Each row was made from one walk, in order. Every step used is in the known rows, and no mark comes twice. Write each row's walk.
Known rows:
W X M: [-3.153 -1.230  0.617 -1.706 -1.579  0.376 -1.383  1.166  1.057  2.019
 -0.170  1.133 -1.960  0.939 -0.562 -0.388 -2.655  0.839  0.357 -3.893
 -0.010 -0.500  1.364  0.449 -0.443]
X M: [-2.873 -0.947  0.733 -1.748 -1.342 -0.192 -1.554 -1.004  0.675  1.806
 -1.229  0.614 -2.919  1.805 -0.796 -0.344 -3.046  0.267  0.929 -3.801
  0.952 -0.632  1.028 -0.176  1.334]
B M T Q K: [-3.211 -0.653  0.527 -2.627 -1.351 -2.169 -3.669 -2.311 -0.627  3.044
 -0.408  0.094 -3.850  0.531 -0.954 -0.202 -0.013 -0.663 -0.148 -2.843
 -0.975 -0.843 -0.104  0.387  0.249]
B M T Q H: [-4.510  0.238  1.281 -2.412 -1.255 -2.254 -3.427 -2.155 -0.836  2.707
 -0.845  0.028 -4.032  1.577 -0.484 -1.023  0.833 -0.330  1.477 -3.697
 -1.352 -1.803  0.144  0.935  0.200]
M B: [-2.060  0.151  0.899 -0.884 -0.998 -0.611 -2.858 -0.622 -0.370  1.510
 -1.032  0.980 -2.123  2.050  0.281 -0.944 -2.616 -0.060  0.111 -1.318
 -0.192 -0.617 -0.014 -0.479  1.948]
W T M X: [-3.930  0.118  0.563 -1.722 -1.813  1.054 -1.445 -1.389 -0.016  0.966
  0.160  1.224 -2.212  0.444 -0.368 -0.397 -2.401  0.420  0.477 -2.359
 -0.046 -0.607  0.622  0.515  3.168]
K Q X: [-2.948 -0.837  0.012 -1.925 -0.905  0.386 -3.051 -0.190  0.799  0.795
 -1.538  1.053 -3.172  3.337  1.098 -0.281 -0.907 -0.084  2.808 -1.296
 -0.748 -1.360  0.026  0.089  1.632]
B M T W: [-4.024 -0.979  1.131 -2.045 -0.811 -0.641 -3.000 -1.056 -0.940  3.605
 -2.545 -0.656 -3.287  2.257  0.933 -1.596 -1.381  0.279  0.929 -2.743
 -1.266 -0.918  2.980  0.423  0.340]
H Q X D T: [-2.915 -1.449  1.550 -1.961 -0.345 -1.961 -0.730 -0.703  2.298 -0.679
 -1.755  1.886 -3.295  1.036  2.997 -2.270 -0.882  0.064  3.296 -2.603
  0.533  0.058 -0.696 -0.229  0.160]
D T W: [-2.918 -0.748  1.658 -1.882 -0.765 -2.458 -2.049  0.082  0.552  1.055
 -3.682 -0.705 -2.611  1.568  0.630 -1.288 -2.978  0.269  1.819 -0.387
  0.172 -0.415  0.991  0.035 -0.895]
H Q: [-2.777 -0.771  0.683 -1.560 -0.725 -0.593 -0.818 -1.480  0.834 -0.887
 -2.248  0.502 -2.870  1.593  3.033 -1.973 -2.007 -0.362  0.895 -2.046
  0.552 -0.917 -0.170  0.027  1.339]
M X: [-4.467 -0.590  0.267 -0.789 -0.902 -0.726 -1.130 -1.301  0.469  2.276
 -0.728  0.588 -1.828  1.344  1.959 -0.438 -1.795  0.362  1.132 -2.542
 -0.347 -0.714 -0.197 -0.181  1.839]
M X D: [-4.070 -1.507  0.296 -0.841 -0.039 -1.089 -1.174 -1.607  0.863  1.563
  0.293  1.321 -2.090  1.736  2.738 -1.162 -1.188  0.560  1.051 -3.295
 -0.367  0.017 -0.995 -0.271  1.795]
D X M: [-3.898 -0.665  1.714 -1.360 -2.255  0.582 -2.236 -1.501  2.214  2.264
 -1.256  1.029 -2.813  1.589  1.073 -0.850 -3.104  0.476  2.464 -3.724
 -0.552  0.020  1.299  0.485  1.685]
D T M B: [-3.036  1.314  2.725 -1.343 -2.337 -0.620 -2.563 -0.502  0.229  2.189
 -1.474  1.154 -2.811  1.576 -2.120 -1.404 -2.854 -0.218  0.607 -0.807
  0.601 -0.675  0.862  0.306 -0.725]
H Q T W: [-1.451 -1.911  0.293 -2.704 -0.790 -1.893 -1.434 -0.810 -0.285 -0.986
 -4.233 -0.704 -3.079  2.227  3.313 -1.843 -2.945 -0.096  1.843 -1.380
 -0.127 -0.787  0.563 -1.100 -1.192]
M T: [-3.526 -0.318  0.128 -1.646 -0.225 -0.729 -2.193 -1.168  0.642  2.822
 -1.245  0.819 -2.317  1.535  0.525 -1.357 -3.198 -0.080  1.033 -2.064
 -0.699 -0.195  0.466  0.198  0.562]
D X M B: [-3.356 -0.070  2.424 -0.980 -3.060  0.590 -3.280 -1.312  1.321  3.232
 -0.663  1.668 -2.767  2.036  0.507 -0.829 -3.538  0.355  1.833 -3.512
 -0.527  0.169  1.460 -0.421  2.135]
D X: [-3.707 -0.256  1.215 -0.857 -1.029  0.083 -2.185 -1.357  2.308  0.904
 -1.675  0.643 -2.164  1.376  2.642 -1.452 -2.279  0.487  2.497 -1.662
 -1.475 -0.116  0.193  1.074  1.693]
M X D T Q: [-4.638 -1.531  1.613 -1.373 -1.047 -4.025 -2.021 -1.374  1.523  1.656
 -0.126  1.553 -3.084  1.182  1.006 -0.609 -1.465 -0.024  1.284 -2.758
  0.122  0.390 -1.969 -0.252  0.058]
B M: [-3.705 -0.478  1.020 -1.440 -0.272 -0.500 -1.914 -1.452  0.111  0.987
 -1.517  0.152 -3.021  1.718  0.692 -1.349 -0.157  0.392  0.881 -2.646
 -0.359 -1.304  1.202  1.345  1.182]
X D T: [-2.844 -1.068  1.361 -1.672  0.624 -2.523 -1.742 -0.887  2.036 -0.177
 -0.988  1.559 -2.715  1.474  0.908 -2.103 -2.096  0.296  1.678 -1.751
  0.608  0.472 -1.252  0.646 -0.497]
T W X M B: [-2.144 -1.385  1.383 -1.640 -2.539  0.107 -2.877  1.900 -1.078  3.137
 -1.525 -0.108 -2.069  1.954 -0.136 -0.256 -3.064  0.851 -0.280 -3.092
 -0.665 -0.548  2.840 -1.152  0.035]
Q T W X M: [-1.544 -2.284  0.144 -2.788 -1.358 -1.232 -2.129  1.494 -0.261  1.599
 -2.704 -0.462 -2.298  1.780  0.134 -0.304 -3.468  1.061  1.464 -2.739
 -0.727 -0.502  1.854 -0.682 -2.867]
D T W X: [-3.244 -1.011  1.630 -1.884 -1.050 -1.949 -2.018  1.860  0.861  1.307
 -2.754 -0.223 -1.885  0.882  0.692 -1.228 -2.746  0.793  1.332 -0.609
 -0.526 -0.318  1.413  0.462 -2.326]
K Q: [-2.974 -0.587  0.149 -2.006 -0.833  0.138 -3.283 -1.009  0.382  0.241
 -1.345  0.772 -3.116  3.871  1.105 -0.867 -2.145 -0.510  1.090 -0.890
 -0.217 -1.284 -0.232  0.483  1.279]
X D T Q H: [-2.838 -0.478  1.693 -2.238 -0.122 -4.274 -2.508 -1.284  1.073 -0.672
 -0.685  0.836 -3.645  1.244  0.007 -1.475 -0.066 -0.089  2.118 -2.313
  0.059 -0.549 -2.810  0.522 -0.751]
H Q T M X: [-3.382 -0.604  0.783 -2.069 -2.183 -0.330 -0.603 -1.869  0.088  0.620
 -2.112  0.704 -3.111  1.717  2.172 -1.573 -2.302 -0.221  1.536 -2.642
  0.139 -1.118  0.219 -0.479 -1.094]

Which walk is each row?
[-3.333 -1.329  2.022 -2.268 -1.971 -1.567 -1.975  1.768  0.742  2.433
 -2.425 -0.008 -2.411  1.045 -0.590 -0.695 -3.411  0.737  1.379 -2.309
  0.243 -0.213  2.300 -0.093 -2.301] : D T W X M
[-5.512 -1.111  2.203 -1.353 -0.594 -1.965 -1.801 -1.825  0.930  2.250
 -0.039  1.605 -3.187  1.422  1.569 -1.746  0.077  0.541  1.706 -3.657
  0.012 -0.171  0.431  0.726  0.010] : B M X D T
[-1.980 -2.310  0.271 -1.540  0.045 -0.658 -1.936  1.614  0.088  0.427
 -1.579 -0.331 -1.878  1.754  2.395 -1.523 -1.409  1.168  0.233 -2.113
 -1.448 -0.159  0.879  0.036 -0.421] : T W X D
[-4.482 -0.373  1.009 -1.837 -0.472 -0.497 -2.629 -1.733  0.103  3.158
 -1.081  0.748 -3.186  1.684  0.374 -1.645 -1.221  0.047  0.998 -3.104
 -0.847 -0.781  1.800  1.056  0.440] : B M T
[-3.472 -0.996  1.968 -2.296 -2.248 -3.805 -2.447 -0.058  1.955  2.079
 -1.950  1.023 -3.890  0.705 -2.534  0.711 -2.014 -0.061  2.772 -2.904
  0.798 -0.280 -0.320 -0.273 -0.556] : D T Q X M
[-3.514 -0.431  0.271 -2.459 -2.227  0.506 -3.113 -1.363 -0.387  1.692
 -1.213  0.977 -3.304  3.909  0.209 -0.466 -2.361 -0.372  1.664 -1.586
 -0.629 -1.534  0.221 -0.074 -1.175] : K Q T M X
[-4.679 -0.473  1.767 -1.698 -1.004 -3.917 -1.949 -1.704  0.659  1.369
  0.285  1.151 -3.166  1.063  1.243 -0.899  0.183  0.109  2.369 -3.260
 -0.251 -0.596 -2.549 -0.206 -0.115] : M X D T Q H
[-3.226 -0.728  1.701 -1.604 -0.770 -0.493 -1.457  1.161  1.783  0.652
  0.042  1.722 -2.215  0.800 -0.268 -1.992 -1.543  0.879  0.527 -2.242
 -0.369  0.057  0.150  1.467 -2.463] : W X D T M
[-4.321 -1.300  1.759 -2.083 -1.439 -3.477 -2.758 -2.380  0.296  2.262
  0.707  0.955 -3.764  0.192  0.472 -0.414  1.175 -0.193  0.660 -3.366
 -0.125 -0.264 -1.370  0.143 -0.177] : B M X D T Q K
[-2.739 -0.997  0.481 -1.590 -0.769 -0.423 -0.595 -0.708  1.288 -0.265
 -2.339  0.768 -2.846  1.159  3.038 -1.381 -0.847  0.017  2.628 -2.379
 -0.067 -0.973  0.065 -0.306  1.686] : H Q X
[-3.027 -1.026  0.350 -1.904 -0.565 -0.919 -2.636 -0.545 -0.487  3.183
 -2.862 -0.655 -2.428  2.141  1.232 -1.231 -3.427  0.158  0.905 -1.663
 -1.208 -0.380  1.781 -0.537  0.426] : M T W
[-4.067 -1.686  1.034 -2.171 -0.650 -2.534 -3.344 -1.403  0.669  2.939
 -0.469  1.282 -4.186  1.546 -0.186 -0.744  0.612  0.089  1.675 -4.148
 -1.371 -0.257  0.304  0.554  0.686] : B M T Q X D
[-5.039  0.647  2.159 -1.277 -2.224 -0.702 -1.202 -1.014  0.875  2.824
 -1.272  0.860 -2.574  0.964 -0.678 -1.019 -2.242  0.140  1.521 -1.798
  0.428 -0.754  0.740  0.551 -0.891] : D T M X
[-2.782 -1.512  1.568 -1.881 -0.144 -4.320 -2.558 -1.006  2.046 -0.342
 -1.011  1.250 -3.539  1.440 -0.157 -1.135 -1.734 -0.181  1.031 -1.847
  0.486  0.394 -2.189  0.413 -0.567] : X D T Q
[-3.914 -1.973  1.198 -2.170 -0.345 -0.558 -2.979  0.253 -0.456  3.186
 -0.887  0.317 -2.933  1.903  1.609 -2.132 -0.680  0.877  0.432 -3.640
 -1.890 -0.234  2.633  0.706 -1.010] : B M T W X D
[-2.399 -1.661  1.535 -1.880  0.329 -2.664 -2.139 -0.255  0.959  0.238
 -2.373  0.213 -2.850  1.961  1.488 -1.927 -2.205  0.552  1.604 -1.434
  0.133  0.370  0.046 -0.116 -0.681] : X D T W
[-2.158 -0.632 -0.371 -2.435 -1.183 -2.614 -3.388 -1.811 -0.106  2.648
 -0.421  0.141 -3.088  0.250 -0.920  0.302 -1.901 -0.976 -0.273 -1.703
 -0.821 -0.309 -1.643 -0.509  0.411] : M T Q K
[-1.952  0.805  1.111 -1.826 -1.899  1.073 -2.827 -0.859 -0.686  0.344
 -0.028  1.608 -2.456  1.069 -1.694 -0.841 -2.983  0.069 -0.321 -1.451
  0.162 -0.509  0.760  0.274  3.289] : W T M B
[-3.365 -1.261  0.231 -1.901 -0.851 -0.449 -2.526  1.185 -0.231  3.436
 -1.883 -0.244 -1.786  1.442  1.261 -1.220 -3.128  0.568  0.503 -1.934
 -1.914 -0.284  2.199 -0.152 -1.028] : M T W X
[-2.799 -1.259  1.092 -1.627  0.424 -2.126 -1.471 -0.035  2.360  0.505
 -1.238  1.701 -2.714  0.970  0.878 -1.316 -0.849  0.803  3.556 -2.179
 -0.070  0.352 -0.863  0.242  0.022] : Q X D T
[-3.572 -0.600  0.569 -1.780 -1.079  0.728 -1.476 -1.623  0.279  0.384
  0.948  1.831 -2.486  0.721  0.223 -0.927 -1.925  0.626  0.441 -3.049
 -0.079  0.018 -0.023  0.423  3.139] : W T M X D
[-3.475 -1.008  0.472 -2.030 -1.510 -0.051 -1.871 -0.410  1.062  4.302
 -1.139  1.365 -2.949  1.263 -0.884 -0.041 -2.600  0.493  2.983 -4.388
 -0.261 -0.167  1.692 -0.752  1.093] : Q X M T
[-3.487 -0.991  0.120 -1.914 -1.126 -2.670 -2.978 -0.591  0.919  3.104
 -1.425  0.762 -3.147  1.147 -0.686  0.255 -1.728 -0.279  1.936 -2.551
 -1.346 -0.336 -0.516 -0.349  0.843] : M T Q X
[-4.467  0.279  0.845 -0.820 -2.075  1.050 -0.984 -1.429 -0.225  2.721
 -0.804  0.227 -2.416  1.577  0.127 -0.572 -1.461  0.324  0.445 -2.703
 -0.327 -1.342  0.890  0.353  1.245] : T M X
[-2.517 -1.722  0.072 -1.283  0.517 -0.485 -1.438  0.982  1.459 -0.083
  0.432  1.489 -1.641  1.093  1.820 -1.589 -1.200  1.000  0.184 -2.642
 -0.954  0.030 -0.609  0.974 -0.403] : W X D
[-1.925 -1.951 -0.075 -2.472 -0.169 -2.729 -2.730 -0.530  1.355 -1.396
 -0.038  1.725 -3.193  0.347 -0.287  0.289 -1.022  0.399  1.695 -2.522
 -0.493  0.364 -1.920  0.072  3.471] : W T Q X D
[-3.805 -1.111  0.639 -2.047 -1.777  0.332 -1.937  0.905  0.937  3.928
  0.192  1.689 -2.065  0.912 -0.849 -0.630 -3.545  0.620  0.439 -4.329
 -0.494 -0.081  1.928  0.126 -0.989] : W X M T
[-2.681 -0.649  1.146 -2.144 -2.795  0.832 -3.995 -0.188 -0.034  2.912
 -0.619  1.999 -3.625  3.919 -0.726  0.308 -2.095 -0.245  2.225 -2.945
  0.072 -1.085  1.218 -1.197  2.072] : K Q X M B
[-3.546  0.703  2.110 -1.611 -1.558 -0.677 -1.531 -0.732  1.111  1.232
 -2.032  0.546 -2.945  1.132 -1.600 -1.422 -2.474 -0.063  1.330 -1.020
  0.661 -0.828  0.679  1.163 -1.205] : D T M
[-2.936 -1.998  0.291 -2.008 -0.192 -0.696 -2.633  0.995  0.088  2.889
 -1.131  0.371 -2.026  1.746  1.819 -1.811 -2.711  0.791  0.404 -2.571
 -1.901  0.359  1.475 -0.223 -0.982] : M T W X D
[-3.363 -0.519  1.661 -1.889 -1.185 -4.279 -2.565 -0.667  1.626  0.509
 -2.135  0.546 -3.352  0.984 -1.298 -0.275 -2.375 -0.523  1.207 -0.917
  0.474 -0.396 -1.454  0.559 -0.880] : D T Q
[-5.435 -1.514  2.306 -1.577 -1.267 -3.629 -2.539 -1.942  0.873  2.134
 -0.066  1.355 -3.880  1.403  0.614 -0.902  0.391  0.050  1.167 -3.756
 -0.142 -0.292 -0.483  0.615 -0.076] : B M X D T Q
[-3.637 -0.172  1.091 -2.712 -2.331 -1.928 -2.927 -1.680 -0.356  3.585
 -0.467  0.500 -3.951  1.624 -2.024  0.054 -2.003 -0.373  1.516 -4.841
 -0.092 -1.122  0.016 -0.538  0.350] : X M T Q H
[-2.162 -0.347  0.116 -2.827 -1.672  0.535 -3.439 -1.054 -0.165  0.260
 -1.934  0.675 -3.593  4.135 -0.532 -0.872 -2.609 -0.482  1.496 -0.778
 -0.367 -1.599  0.268  0.529 -1.530] : K Q T M
